What can hang from each mark
E: A T
M: H L
X: H Y
Y: X
H: M X
L: E M
T: E

Each row was made from one small tree. Brackets hold a mark, then the marks that hang from it, in alphabetical order. Every link used is in the known rows. Write each row's tree.
Known rows
[L E [M [H [X Y]]]]: 18	49	30	8	-9	-9	-23	-20	-39	15	-3	1	16	-19	30
[X H]: 15	33	22	12	-11	-8	-27	-13	-23	12	-7	-1	15	-1	1
[L [E A T] [M H]]: 41	16	17	-21	1	2	-21	-16	-42	19	1	2	9	2	35
[Y [X [H [M [L [E A]]]]]]: 29	43	4	0	-11	-11	-33	-22	-28	8	-10	-1	-9	-12	14
[L [E A T] [M [H [X Y]]]]: 30	31	24	-14	-4	-3	-27	-26	-52	28	-4	6	11	-9	39
[M H L]: 17	29	0	-3	1	-2	-29	-23	-24	13	-5	5	0	-8	3
[M [H [X Y]]]: 3	43	17	13	-10	-6	-31	-23	-32	22	-9	1	11	-20	5
[L [E A T] [M [H X]]]: 38	25	19	-10	-8	5	-17	-13	-51	26	-1	5	1	-12	39
[T [E A]]: 19	2	15	-5	-9	-8	-11	-15	-23	14	-7	-9	5	-1	-10
[M H [L [E T]]]: 33	27	7	-21	2	-9	-31	-29	-32	15	-2	3	1	-4	12
[X H Y]: 7	39	27	8	-8	-16	-37	-26	-24	14	-10	0	25	2	0
[X [H [M [L [E T]]]] Y]: 20	39	24	-9	-10	-20	-45	-46	-38	20	-13	3	2	-4	23
[L [E A T]]: 34	5	21	-17	0	-8	-23	-17	-35	22	-6	-4	11	-1	11
[T E]: 13	11	20	3	-12	-16	-11	-14	-19	8	-2	-10	8	-4	-17
[Y [X [H M]]]: 9	45	12	20	-18	-13	-30	-10	-23	7	-4	-5	0	-13	-1
[Y [X H]]: 16	44	11	11	-11	-17	-28	-6	-20	4	-1	0	14	-3	-14
[E A T]: 23	-2	14	-12	-1	-3	-24	-16	-36	27	-6	2	7	1	3

Which tree is each row?
14	30	25	-2	-13	-17	-34	-41	-47	30	-12	3	-9	-26	21 -> [H [M [L [E T]]] [X Y]]
-6	31	27	26	-19	-9	-27	-25	-37	27	-14	-3	-1	-30	11 -> [H M [X Y]]
8	42	22	13	-10	-3	-24	-19	-40	20	-3	7	12	-17	23 -> [L [M [H [X Y]]]]
30	7	12	-17	-4	-4	-29	-32	-41	26	-11	0	-13	-11	25 -> [H [M [L [E A T]]]]
35	34	3	-14	-9	-13	-37	-27	-37	15	-7	3	-11	-5	16 -> [Y [X [H [M [L [E A T]]]]]]
18	24	17	5	-9	-10	-25	-26	-29	13	-10	-5	-8	-20	16 -> [H [M [L E]]]
20	21	19	-9	-10	-9	-34	-42	-51	35	-17	4	-12	-22	28 -> [H [M [L [E A T]]] [X Y]]
23	52	9	7	-14	-19	-33	-21	-25	3	-6	-2	-6	-15	8 -> [Y [X [H [M [L E]]]]]
27	15	14	-5	-14	-1	-25	-28	-50	33	-13	3	-22	-25	28 -> [H [M [L [E A T]]] X]
29	33	19	-6	-13	-12	-35	-33	-36	18	-9	1	-8	-7	24 -> [X [H [M [L [E T]]]]]
37	5	12	-26	3	-9	-27	-28	-37	22	-7	4	2	-1	12 -> [M [L [E A T]]]
23	42	14	-14	-4	-15	-37	-39	-42	24	-7	7	3	-16	15 -> [M [H [X Y]] [L [E T]]]
24	15	12	-3	-6	-1	-25	-27	-32	19	-15	-4	-11	-17	22 -> [H [M [L [E A]]]]
14	48	24	4	-11	-17	-41	-42	-29	13	-16	-2	4	-10	21 -> [X [H [M [L E]]] Y]
24	40	30	-6	-8	-11	-27	-25	-48	23	0	5	14	-12	32 -> [L [E T] [M [H [X Y]]]]
